Known rows, with every way that one mark hangs from another
[B [D C]]: [ -3.8  13.9  12.3   5.8  12.9 -19.3   5.3  -5.5   7.3 -26.6  -3.7   8.8
   7.8  20.7  -2.9   2.4 -13.5   4.3  -1.8   9.3   0.8 -12.4  15.4  18.6
  -5.9   0.7   3.0]
[J D]: [  6.0   2.7  12.4   1.2   9.5  -1.8 -10.5  -7.4   1.8  -0.4 -20.4   1.5
   4.7  15.3  13.1  -5.8  -8.7   8.0   1.4   6.1 -20.7 -16.3   9.1  11.3
 -12.2   0.6  22.1]
[F [C [D [B J] N S]]]: [  0.9 -13.6   5.2   6.2   1.8   0.4 -16.9 -17.4  -3.0  -8.6 -11.6 -21.0
   3.1   4.8   0.7   1.1 -24.7  12.5  -8.3  -5.3  -7.1   6.4   3.0  10.3
 -23.7  -3.6 -10.4]
[J C D]: [ -6.5   9.9   7.8   0.6  10.4 -11.2   1.0   4.1   4.9   5.6 -26.9 -10.4
  12.4   8.1  13.5  -4.3  -4.1  17.1   0.6   2.5 -27.9 -13.9   8.1  11.2
  -5.9  10.0  12.7]
[S [C [D T] [J B]]]: [ -7.2 -11.9  11.0   4.0   6.3   1.4   9.4  -8.1  14.1   4.6 -11.4   1.2
  -0.6   0.5  -3.5   3.3 -33.6  -3.6 -17.4 -10.1 -20.7   8.6   5.5   4.3
 -22.8   6.2   4.5]
[B [D C] J]: [  1.1   9.1  19.0  16.7  11.1 -24.5   0.0   2.3  28.3 -13.1 -14.3   7.2
   0.9  18.3  15.0   4.2  -4.6  -4.5 -11.1   7.5  -3.1  -6.2  12.2  12.6
  -9.4   3.9  -3.1]
[F [C [D B J T] S]]: [-11.4  -6.6   7.0  -1.5   4.7  -8.6  -1.8 -13.9  -9.4  -2.8 -18.2 -23.0
   6.4  -1.9  -2.9   2.7 -36.1  18.6  -2.7 -16.7  -2.0  18.3   4.8  10.9
 -17.3 -12.9  -9.0]
[B [J D]]: [  8.8  -6.2  17.4  11.0   5.6  -7.0 -12.6   3.6  22.3  12.4 -26.6  -1.0
  -4.2   8.2  28.0  -3.7   2.1  -1.0 -11.0   3.2 -20.5  -7.3   4.5   6.6
 -13.9   2.6  12.3]
[S C]: [-13.0 -13.4  -4.4  -6.4  11.0 -10.0 -10.5  -3.8 -10.0  -4.8  -7.1   2.0
   9.3 -14.7  13.3  -4.3 -14.0   0.3 -16.5  -0.1 -18.2   1.2  15.2   7.7
  -9.3  -0.8   0.7]
[B [D [F C]] J]: [  9.8   4.2   9.0  -0.8   5.8 -28.3 -22.3  -0.1  17.2 -10.1 -22.3  -1.4
  -6.6  11.1  25.0  -1.8  -5.1  -5.4  -9.3  10.8  -6.1  -3.7   2.8   8.6
 -13.2   1.3 -10.5]
[T [D N]]: [  1.6  -1.0   3.9  -4.3   7.7   4.8   8.5  -8.7 -10.4  -6.1  -6.1   5.0
 -11.6  10.2  14.7   2.1   8.3  14.6   4.4  12.0 -19.8 -13.8   8.0  14.2
  -7.4  -4.7  22.4]
[T [D [F [C S]] J N]]: [  2.1   2.7  -1.6 -18.0  12.6  -5.6 -15.2  -9.6 -21.2  -8.5 -18.0  -2.5
  -9.9  -7.5  27.3   2.6  -6.3  14.5   2.6   3.6 -18.0  -5.5  -0.9  12.5
 -15.8 -11.2  11.5]
[B J]: [  3.9 -14.3  12.2   9.0   0.8  -8.0  -5.2  11.3  20.7  11.1 -16.3  -3.3
  -9.3  -2.7  20.2  -3.4   5.7  -2.8 -18.1   0.9 -11.4  -0.5   1.0   8.3
 -10.8   0.9   3.1]
[S [C F [J D]]]: [ -9.9  18.1  -7.7  -4.3  -1.8  -9.0  -5.2  -8.9  -7.8  -5.4  -9.6   9.9
  -1.0   4.6  22.8  -6.3 -39.3  -1.7  -3.0  -9.8 -38.7  11.9   7.6  -4.8
 -28.3  10.8  -3.7]
[C D J]: [  7.1   2.3  15.9  14.9  -0.8   2.5  23.1  15.0  21.8   1.5 -10.5  -5.1
 -19.3  21.1 -16.9   4.1 -33.6   0.1   2.0 -11.0 -15.1  -9.8  -7.1  12.0
 -32.5   6.5   5.5]
[J [D B [C F]]]: [ -6.3  12.8  14.0   3.9  11.7  -6.9  -7.7 -18.5   0.9 -16.7 -12.6  12.1
   9.7   6.9   2.8  -4.1 -26.0   9.0  -0.5  -0.7 -16.2  -8.3   1.8   3.2
 -21.7   5.4   8.7]
[D F S T]: [ 25.2  -6.7  15.8 -20.9  -1.4  -2.8 -17.3 -23.2   8.0  -4.7 -23.3 -20.3
  -1.6  -1.6  -3.2   1.9  -9.8 -16.0 -17.9   2.9 -15.9   7.0   5.9   4.8
  -2.1   5.6  27.9]
[T [D J S]]: [  7.6  -6.8   1.8  -9.3   9.0  -5.7 -19.9  -1.8   1.7  -8.7 -24.3  -6.6
 -17.8  -3.2   7.4  -8.6  -6.8   0.9  -5.1  13.3  -9.8  -5.6  18.3   5.4
  -0.7 -13.2  20.3]
[J [C D F]]: [ -9.4  15.6   5.5   1.4  -3.2 -15.5  21.6   6.3   7.3   0.5 -12.9 -17.5
   0.3   0.9  -9.0   1.7 -21.7  18.5  -2.5 -12.9 -25.7  -0.8  -5.5   4.9
 -17.9  16.9  -6.8]
[D B [C F S] N T]: [-22.0  16.1  10.1  -1.2  -3.3   0.5  33.5 -45.6 -11.8 -16.3   9.3  12.3
  12.6  12.5  -5.1  20.3 -28.1  17.0  -1.2 -27.7 -19.2  19.7  -6.7  12.3
 -20.3   7.0   6.8]
[D B J N S T]: [ -4.9 -32.1  -4.1 -20.3  -2.8   5.1 -18.5 -31.3   3.6  -2.8 -19.0   1.1
 -11.0  23.3 -13.2   6.0  -9.2  -0.5 -13.5 -25.0  -9.1  -3.2  -0.7  18.5
  -6.4 -12.8  26.1]
[S [C [F D] J]]: [-10.5  18.3  -8.3  -3.0  -1.6  -7.5   1.2  -4.8  -6.6   0.3 -11.0   3.3
  -4.8   4.5  13.6  -2.8 -44.0  -3.3  -7.5 -19.1 -36.0  13.0   6.6  -2.9
 -31.7  12.4  -1.8]
[T D]: [  2.6  -1.9   7.7  -4.4   9.7  -2.5   4.1   1.7  -3.3  -6.2 -12.7  -0.8
 -12.8  -1.2   9.6  -6.1   3.8   8.5  -0.3  18.2 -11.9  -8.9  13.5   6.8
  -1.8  -6.6  18.2]
[D [C J] F N S T]: [ 20.5  15.8  22.3  -5.9   1.8  10.5   5.7 -31.8   5.7 -13.9  -7.9  -8.4
   7.3  14.9   4.3  21.0 -21.4 -13.8 -13.2 -11.5 -27.3   7.9  -3.4  13.8
 -23.3  17.7  28.2]
[D B [F C] J N S]: [  0.4 -24.9 -16.7 -25.9   4.3  -7.3 -57.2 -27.4 -15.2 -21.0 -17.0  -1.8
  -8.4 -11.6   2.5  -0.9 -25.3   1.5 -14.2 -11.5  -4.8  -3.9 -15.6  14.2
 -25.3 -12.2  -4.5]
[N [D B C J T]]: [ -9.9 -17.8  -5.1 -12.8   8.7  -9.7   3.7  -4.0  13.6  -4.0 -20.3  15.5
   1.3   2.4 -22.4   6.5 -10.9  -0.7  -7.1 -20.1   3.2  -3.6   5.0   4.6
  -7.7  -7.7  24.2]
[F [C [D B T] J]]: [ -3.4  -4.7  11.6   1.5  -0.1   3.3   5.9  -1.5   0.2  -1.1 -13.6 -20.2
  -3.3  15.7  -5.5  -0.9 -31.4   9.2  -3.7 -12.2  -6.3  11.5   0.1   6.9
 -25.4  -2.8  -7.2]
[C [D B F T] J S]: [  0.9   6.9  15.3   5.8  -3.7  -8.5  31.2  -9.6  18.4  -3.4 -14.4  -2.7
 -20.0   7.1 -24.5  14.1 -53.2  -1.4   8.2 -20.2 -14.5  10.6 -15.6   7.7
 -32.7   5.1   1.5]
[C [F [D N]] J S]: [ -5.8  51.4  -9.8  10.3 -22.2  -2.5  31.6 -18.9  -7.1   2.4  -2.4   4.1
 -19.3  24.9  10.5   9.0 -63.3  12.2  17.5 -31.7 -40.7  26.5  -7.5   5.2
 -42.9  16.5  -0.3]
[D J N T]: [ -3.4 -16.4   7.1 -19.5   2.5   8.6   5.4 -10.1  -3.8  14.3 -17.2  -1.0
  -2.7  29.8  10.0  11.8   8.2   9.1  -9.6 -29.3 -19.9 -10.9  -3.6  26.5
  -8.6  -8.7  35.0]

Rows
[  1.8  -6.5  -6.0  -2.5  -3.3  -3.1   8.0 -16.5  19.8 -12.7 -13.1  10.2
  -2.5   9.5 -28.1   6.0 -24.9  -9.6  -3.6  -9.1  -3.3  10.3  13.3  -2.2
  -9.7   3.2  21.3]  [N [D B [C J] S T]]
[ 18.5 -11.8  10.7  -4.4   7.7  -3.5 -17.4 -12.1  10.2  -8.2 -20.5 -10.5
  -9.8   5.9 -13.9  11.3 -25.8   0.0  -7.1 -14.0 -16.6 -21.6 -11.6  18.1
 -29.4   1.3  17.3]  [C [D F J N S]]
[  5.7   1.1  10.7  -7.3   7.6  -2.8  -5.6  -4.2  14.0  18.9 -43.4 -29.3
  -1.8  20.7  -9.2   4.2 -21.7  -1.2 -14.9 -25.9 -20.0  -3.6  13.6  13.5
  -8.4   3.1  36.9]  [F [D [J C] S T]]
[ -4.9  15.2  10.8   6.9  13.6   0.6  20.3 -16.5 -12.6 -15.5  -0.7   5.3
   2.5  -1.1  16.0  10.9  -6.6  17.3   5.1   9.5 -17.8  -1.7  12.0  14.7
 -10.5  -1.6  16.3]  [T [D [C S] N]]
[ 16.0   1.8  -6.7  -6.1   4.7 -12.2 -13.4 -12.9   9.7 -19.8 -13.6   5.3
   5.5 -15.4 -13.3   5.5 -21.0  -9.8  -6.2   3.8  -7.1  -0.1   8.8  -0.2
 -13.3   7.9  18.4]  [N [D C F S]]
[ -3.8  26.0  -1.9  13.6  -7.3   0.4  19.8 -13.2  -1.8  -0.7  -5.6   9.6
  -8.4  21.8  19.1   6.4 -38.7  11.1  18.0  -9.0 -30.5  10.0   1.3  15.5
 -27.0   4.4   6.8]  [C [J [D N]] S]
[ -4.2 -16.1   4.4  -9.1  19.0 -15.6 -16.8   0.2  -0.7  -4.8 -20.7  -3.6
   3.9 -17.8   1.2   2.5 -27.2  -3.3 -16.9 -11.0 -18.4 -10.5   2.1   7.5
 -23.0  -0.6   2.6]  [S [C [D F J]]]
[ 25.0  -7.9  26.7  -4.3   4.5  -2.7  -0.7 -15.9  18.8  -4.3 -24.1 -23.9
  -3.8   6.7 -22.5   9.1 -23.4  -7.9 -10.7  -5.2 -14.7  -7.0   0.4   7.8
 -16.1   7.1  24.2]  [C [D F S T]]
[ 14.0   8.7  26.1  11.5   2.3  -5.4  -9.0 -13.6  25.4   6.5 -28.4  -9.3
   4.2  12.1  24.7   1.5  -9.6  -7.6 -14.9  -2.3 -25.8   8.5  10.8  -0.7
 -13.7  10.0  17.0]  [B [J [D [C F] S T]]]
[ 11.4   6.5  29.3   9.0  10.7 -10.0  -4.2  -6.9  22.3   8.9 -29.7  -5.5
   6.3   0.2  29.2   6.4  -5.7  -5.3 -13.1  -1.8 -22.5   2.9   2.1   5.1
 -15.5   7.9  16.6]  [B [J [D [C S] F T]]]
[ -7.9 -18.4   9.2  -7.0  15.5  -9.4  -3.1  -3.4   2.3   3.2 -22.0  -8.2
   7.2  -2.7  -1.4   4.8 -22.1  -1.3 -16.8 -17.4 -19.7  -4.1  11.1   8.4
 -14.8  -2.7  11.4]  [S [C [D J T]]]
[  1.4   7.0  10.1   5.7  -6.6 -13.2   4.0   3.9  24.4  18.7 -28.5 -20.0
  -5.6   4.4  17.0   0.5  -6.2   0.1 -17.5 -12.5 -27.7  12.1   2.7   0.1
 -11.1  15.1   3.9]  [B [J [C [F [D S T]]]]]
[  3.1  -3.5 -17.6 -18.8  -9.6 -12.5  -3.3  -8.2  13.5   4.4 -29.5  -4.7
  -4.7   9.5 -12.7   2.0 -14.2  -1.2  -3.1 -18.8 -17.0   8.9  13.3  -1.5
  -1.4   1.4  25.3]  [N [D [J [C F]] S T]]
[  1.2 -23.4  12.5 -25.8   5.7  -7.5  -5.8 -12.8   4.4  -4.3 -17.3   1.6
  -7.5  -5.9 -14.2   0.1  -3.0  -6.1 -15.2  -5.4  -3.0  -5.7 -13.3   7.3
  -7.8  -1.7  16.7]  [D B F T]
[  1.2  10.8  16.9   4.1  -1.9 -12.9   4.6   1.2  23.4  19.7 -32.8 -12.5
   1.0  12.7  29.0  -0.4   0.6   4.6  -9.9  -8.5 -34.7   5.8   2.1  -0.5
 -11.1  14.6   9.1]  [B [J [C F] [D T]]]
[ -6.8 -15.4 -11.4   2.2 -11.4  -5.7 -14.2 -25.7  10.7  -9.0  -6.4   3.0
 -11.8   5.2  -0.1   2.3 -11.8   4.4 -11.6  -8.3 -19.5   4.3  -5.5   8.2
 -16.0   6.3  -6.1]  [D [B [J [C F]]] N S]
[ -2.5   4.1   4.3   4.1  -0.4   7.6 -14.5  -6.5  -4.8   0.3 -10.0  -8.0
   3.2   5.0  21.7 -11.7 -27.1  13.3  -7.2   5.2  -9.9  16.1   4.0   6.6
 -22.5  -1.8  -7.8]  [F [C [J B D]]]
[  1.6  -4.6  -1.6 -12.5   3.9  -8.4  10.8  -6.6  14.9  -9.8 -14.6  17.5
  -3.4  -0.7 -21.7   9.0 -18.0  -9.1  -3.3 -11.3  -4.4  -0.3  -4.7  -0.7
 -17.4   5.9  20.3]  [N [D B [C J] F T]]
[ 10.6   2.3   6.8   0.6   3.5 -21.6 -10.4  -7.8  19.1  -9.0 -14.9  12.9
 -11.3  24.5  23.1   8.4   3.9  -3.7  -4.6   4.4 -15.6 -17.7  -5.4  17.5
 -17.0   5.9   2.4]  [B [D F N] J]
[ -8.9 -12.0  -5.2 -15.5   5.7 -16.5 -24.7 -13.7 -15.9 -18.5  -7.8  -1.5
  -1.6 -29.9   0.5  -5.9 -26.8   7.6  -8.0   3.0   2.8   8.2 -12.2   6.4
 -18.5  -6.9 -18.0]  [D B [F [C S]]]
[ -5.4  14.1  13.9   9.0  19.1  -6.8   2.6   0.4   3.6   5.2 -25.8  -9.9
   6.1   2.4  -2.1   8.9 -35.9   6.6  -9.8 -24.2 -10.9  -5.2   7.4  18.7
 -23.4  -0.7  22.1]  [F [D [C S] J]]
[-14.9   3.6   5.4   6.7  17.7  -2.2   2.8 -13.8  -2.3  -0.9 -17.8   4.3
   2.2  10.0  -8.9  14.4 -35.4  12.5  -5.8 -32.1 -10.4 -11.8  -4.1  23.8
 -30.1  -2.3  19.2]  [F [D B [C S] J N]]
[  0.5  10.8   1.1   2.1   4.2  -3.9  -6.6 -17.6   1.5  -0.7 -22.8 -12.0
  13.0  18.9  14.2   2.6  -8.1  16.2   2.6   0.3 -36.9 -12.0  10.4  15.1
  -8.7  13.2  17.9]  [J C [D N S]]
[ -7.4  -3.2  21.3  -8.5  14.5   7.9  13.8 -12.0  -2.1   3.2 -12.3  -0.9
  14.8  21.1   9.1  19.5   1.0   8.0 -15.6 -30.6 -15.7  -7.4  -0.6  26.9
 -13.2  -3.3  33.0]  [D C J N T]
[ -2.5 -12.3   1.5  -7.7   7.2  -1.9   4.6  -7.6  18.3   3.5 -18.7  13.2
   6.0  -1.0 -12.5   6.6  -9.4   1.7 -14.0 -14.1   0.0   3.6   7.0   5.5
  -6.4  -3.7  28.6]  [N [D C [J B] T]]
[  5.9   7.9  -0.2 -10.3   5.1 -16.7  -5.7 -15.8  -2.0 -22.5  -4.0  14.3
  -4.7  27.1   5.0   6.4  -5.5   4.8   4.8   6.0 -12.1 -23.7  -2.0  23.3
 -13.5   3.1   8.3]  [B [D F N]]
[ -7.3   4.0   4.3  -6.6   1.5  -4.7  10.2 -24.2  -8.6  -3.3  -7.5  -2.5
   7.5   8.7   3.9   9.8 -29.6   5.8  -7.4 -22.2 -36.7   5.4   4.4   2.7
 -25.5  10.9   5.9]  [S [C [D N T] F]]
[ -4.2  -8.8  21.3 -15.1  15.1   2.4   9.2 -29.9  -3.8 -15.5  -2.7  10.4
  12.0   1.1  -7.5  19.4  -4.1   1.0 -15.5 -15.7 -10.4  -9.6 -18.5  17.8
 -20.4   7.0  20.3]  [D B C F N T]
[ -1.5   6.7  17.3   5.1  21.5  -3.0  -3.3   7.0   7.0   6.6 -28.4  -9.8
   4.4   7.5  -3.8   6.0 -26.1   3.0 -14.6 -22.7  -9.4 -15.1   5.3  18.0
 -23.3   0.2  26.6]  [F [D C J]]
[-11.6   3.6  12.0   3.5  -7.8   2.5  25.0 -21.0  17.6   9.7  -6.1  -5.1
   3.0   1.2 -10.8   5.9 -19.2  25.3 -15.4 -11.9 -23.1  10.7 -14.5   7.0
 -17.3  18.9  -0.3]  [J B [C [D N T] F]]
[-13.7 -17.5  10.6  -7.8  -4.3 -10.2  11.5  -4.5  20.1  11.7 -20.6  -4.2
  -8.2   5.7  -3.0  -0.8   2.2   1.7 -17.2 -14.8 -11.7  10.0  -4.8   1.6
  -3.2   2.8   4.1]  [D [B [J [C F]]] T]
[  1.0  -3.6   8.9   4.9   6.1  -6.7   3.5 -22.1   5.9  -3.2 -10.9   2.4
  -6.3 -10.9  -7.9  17.2 -39.8  16.2  -1.7 -17.2 -13.3  -3.2 -19.2  21.3
 -31.7  -1.6   4.2]  [C [D F [J B] N] S]
[-15.3   6.8  10.5   5.2  16.4 -13.9   0.6   3.4  -1.1  -9.7 -10.4   0.2
  11.1 -18.1   7.0   5.8 -27.7   8.5 -11.6 -13.9  -1.7   5.9   5.4  18.2
 -13.6  -8.6   2.4]  [D [C S] J]
[  3.0   2.5  15.4   8.9  -6.0 -14.4   9.3   4.7  29.6  14.0 -25.6 -21.0
  -6.4   3.1   9.3   2.9  -8.6   1.7 -15.6 -11.1 -25.9   9.9  -0.4   0.0
 -13.8  15.0  -1.4]  [B [J [C [D S T] F]]]
[  8.6   5.6   3.9  -6.4  -3.8  -7.4   1.9 -32.3   5.6 -17.8  -8.7   0.8
  -1.1  48.4  -3.1   8.1  -6.8   1.2   2.7   1.4 -14.3  -7.2  18.8  20.9
   0.8   0.9  22.1]  [B [D N S T]]
[ -1.9   4.8   6.5   8.5  -1.5  -0.8  -7.9 -37.3  13.3 -22.1   7.0  18.9
   2.8   8.0  -3.4  -0.4 -23.8   9.7 -15.0  12.8  -2.4   6.8   4.2  13.0
 -12.2   5.6  -0.2]  [J [B [D [C F] N S]]]
[-12.9  14.3  -7.6   1.3 -11.7 -12.0   1.1 -29.2  13.1 -12.2  -0.2   7.9
   0.2   6.4  -1.3  -3.2 -22.0  20.7 -10.7   6.1 -16.8  12.7  -1.2   7.9
  -7.8  15.7 -12.9]  [J [B [D N S]] [C F]]
[-17.6  -7.6  -3.9  -9.4   0.3 -10.1 -11.3   5.8   9.7   7.8 -15.9   2.4
  -6.2 -15.8   4.7  -9.6 -14.7  15.6 -20.8 -11.0  -8.6   4.6  -9.6   9.3
 -10.7  -1.5  -4.7]  [D [J B [C F]]]
[ -0.9   9.8   2.8   1.1   0.4   2.7 -11.0   1.0 -11.2  -1.5 -13.3 -14.0
   3.0  12.2  23.9  -9.4 -24.7  10.9  -0.1   0.7 -15.1  10.8   7.8   7.5
 -22.2  -1.9  -5.2]  [F [C [J D]]]
[-13.0   2.0  19.5   1.1  -0.9   2.6  21.9 -31.0   7.5  -4.4  -1.0  11.2
   5.8  18.2   4.7  17.2  -7.5   5.9 -14.8 -26.9 -20.0  10.0 -11.9   7.9
 -23.0  10.7   9.2]  [D [B J] [C F] N T]
[ -6.0  17.8   0.6  17.9  -8.7   7.1  14.8 -23.5   7.6   1.8  -0.9  18.5
  -9.0  11.3  16.2   3.3 -42.0  14.6   7.9  -2.1 -23.1  17.3  -3.4  13.8
 -27.2   4.3   3.5]  [C [J B [D N]] S]
[  7.7  -8.9  19.2   7.7   2.4 -14.6   2.8   9.8  32.4  14.6 -30.0 -22.6
  -4.2  -4.4   7.9   4.9  -1.0  -3.0 -19.3  -5.3 -20.1   0.7  -1.9   5.2
 -10.6  11.9   3.3]  [B [J [C [D F S T]]]]
[-14.3 -10.9  -5.0   0.5   4.0  -1.5  -5.8  -2.9   2.3  -0.9  -3.0  12.3
  -1.6 -12.8  12.3  -6.6 -26.8  -2.6 -19.3   0.0 -17.3  11.3   7.2   4.4
 -17.9   3.0  -5.2]  [S [C [J B]]]
